Every row comes from one small tree of marks. The marks that hang from a mark follow it in brackets, in the order of their numbers. Every link used is in the known rows. Which tree was each row made from?
In the rows, zero is written as 128.
Known rows:
K833[K144[K745[K648[K600]]]]: [117 148 121 175 117 139 116 134 167 119 156  94 132 110 144 153  83 139
 167 120 134  96 126 142 147 164 172  95 129 123 127 164 107]
K648[K600[K73 K593]]: [133 140 151 120 162 128 158 140 149 147 103 172 124 127 174 141 135 147
  94 124 106 160 123 193 120 106 125 151 140 116 150 133 160]
K171[K833[K144[K745[K648[K600]]]] K867]: [118 133 114 190  61 124 122 126 183 106 160  79 120 122 138 158 113 142
 139 102 139 142 145 133 169 137 102  85 125 114 100 181 111]
K593[K600 K721]: [135  99 134 124 142  82 118 126 105 134 117  71 133 178 183 115 189 105
  95 156 112 142 129 158  87 130 125 167 107 104 103  88 115]
K648[K745]: [116 117 111 156 166  74 109 155 113 123 135 119  93 170 143 118 146 110
 145 153  83 111 107  84 107 112 189 139  93 105  95 143 117]
K919[K600[K73 K648]]: [140 127 155 112 189 131 141 118 114 169  95 192 144 133 125 124 152 164
  98 124 143 151 119 148 127 112 108 170 134 108 112 122 140]
K593[K600[K73] K721]: [142  96 143  98 135 109 145 123 109 135 106  96 150 160 169 117 181 124
  86 141 143 153 134 179  80 137 103 152 120 111 111  82 127]
K593[K600[K73]]: [127  99 133 113 160 122 139 128 110 143  99 125 111 147 145 128 157 131
 107 127 128 131 121 157  85 112 118 142 140 102 106  97 128]
K73[K600[K593]]: [131 120 171 105 188 129 116 172  98 134  93 142 151 164 163 135 158 110
 114 132  89 121  81 140 114 115 149 147 130 124 148  97 130]
K73[K171[K833 K867]]: [ 94  95  97 165  92  88 156 137 126 114 119 103  80 195 153 136 163 144
  93 113  69 164 122 108 135  65  71  88 125  86  73 138 138]
K492[K745[K144[K833] K648[K600]]]: [120 160 110 135 101 138  91 121 144 109 166  97 108  74 104 111  75 100
 194 156 151  67 133  97 144 161 192 116 125 157 167 174 113]
K919[K600[K73 K648[K745]]]: [159 135 146 117 181 108 139 116 120 163 114 198 147 131 100 109 147 156
 110 139 167 153 134 120 132 131 139 183 120 132 113 129 130]
K171[K73 K833[K144[K745]] K867[K324]]: [104  96  95 163  25 120  95 132 101  93 121  47 126 162 101 142 148  92
 107  77 101 153 121  51 164 115  61  85 114 102  98 153 134]
K648[K600]: [102 142 128 164 174 103 128 141 144 144 118 133  85 148 178 132 138 141
 131 139  61 124 106 145 125  86 158 140 111  83 100 156 145]
K144[K745[K648[K600[K73 K593]]]]: [141 158 143 125 124 149 153 144 166 123 139 160 136  92 145 135  91 134
 126 117 155 130 150 185 135 153 149 116 150 154 165 137 134]
K492[K745[K648]]: [106 128  96 151 141 123  98 152 133 104 155 101 100 137 132 120 115 100
 167 142 104  81 125  94 122 133 190  89 116 133 108 139 114]
K144[K745[K648[K600[K593]]] K833]: [137 162 140 129 110 112 110 134 141 114 147 123 128 104 144 120  90 104
 148 130 149 105 139 156 143 163 173 148 135 151 186 159 118]
K73[K171[K833]]: [ 96  96 108 167 120  91 155 146 131 123 125 102  96 202 155 142 152 159
 115 118  59 148 105 126 112  86 107  93 121  75  78 126 125]
K919[K600[K73[K171[K833]] K593]]: [153 102 155 106 112 136 191 134 135 150  93 160 165 169 137 155 152 179
  73 100 140 190 133 191 124 113  56 114 165 123 142  93 137]
K745[K144 K492 K648[K600]]: [113 158 101 156 120 142 107 127 157 112 174 109  93  66 124 135  83 111
 175 165 119  74 139 103 127 140 174  98 128 155 140 143 108]
K919[K600[K73[K171[K867]] K593 K648]]: [155 125 139  93 130 131 185 102 113 157  85 212 152 132 121 123 151 158
  35 110 172 200 158 162 169 100  45 161 174 162 151 103 162]
K492[K745[K144[K833] K648]]: [115 130 102 121 102 133  75 137 110  95 163  77 114  98  93 111  89  79
 197 155 150  50 118  62 121 169 192 101 124 155 163 154  96]
K171[K73]: [ 87 119 102 119 147 114 118 156  77 132 112 102  97 179 153 117 147  97
 135 127  44 113  91  94 113  89 162 116 106  94  92 118 133]
K833[K144[K745]]: [108 105 127 158 132 135  95 151 122 126 128  71 145 153 127 158 117 129
 159 119 112 102  90 112 110 154 150 100 123  90 118 142 100]
K648[K600[K919]]: [125 145 146 140 176 127 144 122 149 155 112 171 103 132 164 134 137 154
 123 126  92 140 123 167 134  90 127 155 121  98 116 141 155]
K833[K144[K745[K648]]]: [113 117 113 161 118 134 100 149 132 104 154  73 137 135 133 153  96 118
 170 120 133  80 111 108 123 172 171  81 129 121 122 144  90]
K648[K600[K919] K745[K144[K833] K492]]: [155 157 132 112 110 135 101  93 136 133 158 138 132  58  63 113  87 118
 183 162 178 101 144  93 129 162 155 166 118 164 180 150 116]
K648[K600[K593] K745[K144 K492]]: [151 153 118 140 122 115 103 131 152 129 163 129 125  77 103 132 104 102
 145 179 137 122 143 105 123 153 171 157 123 173 177 131 112]
K593[K600[K73 K648[K745]] K721]: [170 114 136 107 145  70 139 100 117 144 133 140 159 144 128  87 184 130
  77 159 184 180 159 150 101 159 125 214 101 139 105  90 123]
K171[K73 K867]: [ 83 118  89 119 120 111 120 147  72 122 107 103  80 173 151 112 158  80
 114 122  54 127 109  74 138  68 127 111 111 107  86 131 146]
K600[K73 K593]: [131 109 144 106 161 123 143 156 113 134 101 152 129 152 164 140 148 126
  98 124 105 142 108 158  97 112 126 136 138 114 145 112 143]
K833[K144[K745[K492 K648[K600[K73]]]]]: [127 149 119 143  90 190 126 119 178 113 164 102 161  60  93 156  56 151
 178 112 182  99 143 148 132 190 145  68 147 151 146 146 105]
K600[K73 K648 K919]: [138 123 151 103 188 135 152 111 122 157 105 211 132 126 123 119 148 166
  97 113 139 159 126 151 117 107  98 175 129 106 112 115 156]

Write each row's tree:
[110 101 126 158  87 108 144 139 111  92  95 117 106 180 132 127 170 131
  78  91  81 154 115  79 169  67  51  90 127 112  95 129 160] => K73[K171[K833 K867[K324]] K600]
[179 123 180  79 159 115 153 116 115 163  97 177 206 143 158 118 183 144
  50 140 174 195 143 196 124 148  83 206 132 144 160  89 143] => K919[K600[K73 K593[K721] K648]]
[109 123 124 125 110 134  69 135 103 113 143  68 129 118  83 122  99 100
 189 136 129  77 105  85  94 158 157 115 117 116 145 142  94] => K144[K745[K492] K833]
[144 150 131 152 161  75 128 143 149 139 133 154 109 142 164 125 138 120
 113 155 100 150 132 145 134 117 177 179 111 133 141 145 138] => K648[K600[K593] K745]
[144 159 129 104 116 194 150 103 166 125 156 172 130  33  94 137  73 143
 159 136 181 103 161 145 128 151 122 101 152 174 163 123 132] => K745[K144 K492 K648[K600[K73 K919]]]
[132 161 122 137 142 148 132 109 164 126 156 158 108  82 133 130  97 137
 154 135 130 109 157 149 139 124 144 120 130 150 129 130 133] => K745[K492 K648[K600[K919]]]
[132 124 126 111 135 135 181  97 112 155  90 196 131 136 112 117 146 170
  64 109 157 176 148 136 166  89  55 136 159 135 110 120 158] => K919[K600[K73[K171[K867]] K648]]
[128 151 123 141 127  89 102 125 124 128 147 115 101 108 115 111 107 109
 171 166 129  96 114  85 128 141 192 166 104 128 156 177 118] => K648[K600 K745[K144[K833]]]
[105 114 121 142 115 121 141 138  89  93  87 132 103 163 136 117 151 111
  84 103  85 125 113  69 174  73  85  93 135 133 116 125 168] => K73[K171[K867[K324]] K600]
[107  83 116 170  98  99 113 139 130 118 119  71 112 181 156 163 170 134
 110 111  90 155 102 104 131  97  78 106 114  73  80 156 121] => K171[K833[K144] K867]
[133 142 157 114 169 156 171 117 153 158 100 195 121 115 150 136 127 173
 116 110 123 152 130 188 126  97 107 141 134 103 124 136 168] => K648[K600[K73 K919]]
[111 129  93 145 122 141  90 151 130 102 166  91 105 105 108 123  99  90
 182 158 125  64 125  70 120 152 189  83 124 152 134 137 101] => K492[K745[K144 K648]]
[125 139 148  70 160 153 134 117  71 152  87 192 146 138 106  93 166 112
  95 104 115 157 115  98 171  82  89 170 121 141 106  97 161] => K171[K73[K600[K648 K919]] K867]
[107 101 145 112 121 151 117 158  93 133 103  76 175 187 129 150 157 131
 143  95  77 134  64 109 126 122 120  98 113  90  95 107 112] => K171[K73[K600] K833[K144]]
[141 142 137 120 166 132  82 131 110 130 155 146 155  87  52 107 121 111
 165 172 151  96 108  46 120 160 177 163 106 166 135 109  95] => K73[K600[K648[K745[K144 K492]]]]
[141 166 131 123  91 134  94 123 148 106 166 107 138  70 108 123  70  97
 168 139 166  96 150 142 134 180 167 134 140 174 194 146 105] => K144[K745[K492 K648[K600[K593]]] K833]
[113 159 101 159 122 146 106 135 166 116 169 110 101  80 119 124  86 111
 179 158 126  80 139 104 144 145 189  97 126 154 138 158 118] => K492[K745[K144 K648[K600]]]
[171 126 170 106 166  86 125 121 110 161 107 152 187 161 173 116 191 126
  57 155 144 183 137 175 131 141 104 219 119 137 150  94 131] => K919[K600[K593[K721] K648]]
[122 126 138  87 118 155 123 130  62 114  75 156 125 143 116 104 164  81
  91  87  97 135 118  67 179  73  76 127 124 145 125 108 180] => K171[K73[K600[K919]] K867[K324]]
[160  97 143  73 112 140 199  93 117 144 100 138 171 153 144 117 163 160
  68 118 178 179 165 206 101 138  57 139 151 140 131  53 145] => K593[K600[K73[K171] K919] K721]
[124  95 125 115  87 140 200 114 137 128 101 166 115 161 124 138 153 177
  80  84 131 192 147 150 136  75  21  90 148 106  97 117 160] => K600[K73[K171[K833 K867]] K919]
[144 162 156  95 111 168 150 107 152 127 134 170 141  74 105 116  73 148
 163 100 195 110 152 173 139 162 133 125 144 145 170 155 138] => K144[K745[K648[K600[K73 K919]]] K833]
[136 157 114 114 112 186 196 103 180 128 140 187 135  87 104 121  75 178
 138 103 170 136 175 178 161 134 122  77 162 169 141 125 160] => K492[K745[K648[K600[K73[K171] K919]]]]
[113 135 110 127  97 133  74 135 112  90 169  72 122 100  88 116  78  88
 199 138 149  55 125  80 107 176 180  95 122 145 149 144  84] => K144[K745[K492 K648] K833]
[108 134 102 150 117 141  89 148 133  96 172  85 114 107 104 129  89  99
 185 140 125  69 131  89 108 158 176  77 122 142 120 128  88] => K144[K745[K492 K648]]
[113 110 114 158  65 137 194 108 172 130 112 120 127 148 143 165 130 196
  87  85 125 193 134 166 161  96  40  79 149  95  97 157 155] => K648[K600[K73[K171[K833[K144] K867]]]]
[105 103 103 138  58 159  90 140 118 121 151  31 166 143  73 156 115 120
 173 104 108 127 103  88 108 161 115  72 116 104 102 117  84] => K171[K73 K833[K144[K745[K492]]]]
[110 158 103 162 140 125 116 130 160 112 164 119  89  98 149 130  98 123
 160 148  98  92 138 127 131 121 174 106 120 137 114 146 121] => K745[K492 K648[K600]]
[153 116 143 118 187 102 124  91 114 168 109 177 118 136 128 112 171 141
  85 132 146 159 143 157 117 111  99 216 133 116 104  90 132] => K593[K600[K648 K919]]
[153 111 163  81 164 148 158 137 118 145  93 190 147 135 148 140 147 139
  90 111 137 159 126 180 105 115  96 150 149 128 161  97 154] => K600[K73 K593 K919]
[143 155 128 145 100 184 115 104 179 123 168 116 163  62  92 156  64 148
 179 114 183 103 156 149 147 184 136  94 145 160 151 138 104] => K833[K144[K745[K492 K648[K600[K919]]]]]
[158 101 153 101 144 105 133 108 110 146 108 110 151 162 168 115 188 120
  86 143 145 157 147 179  95 133  94 181 118 120 118  73 127] => K593[K600[K919] K721]
[127 124 105 121 106 107  69 129  96 106 163  79 117 100  68 112 102  81
 192 174 146  70 112  36  96 167 186 137 105 148 160 144  87] => K648[K745[K144[K833] K492]]
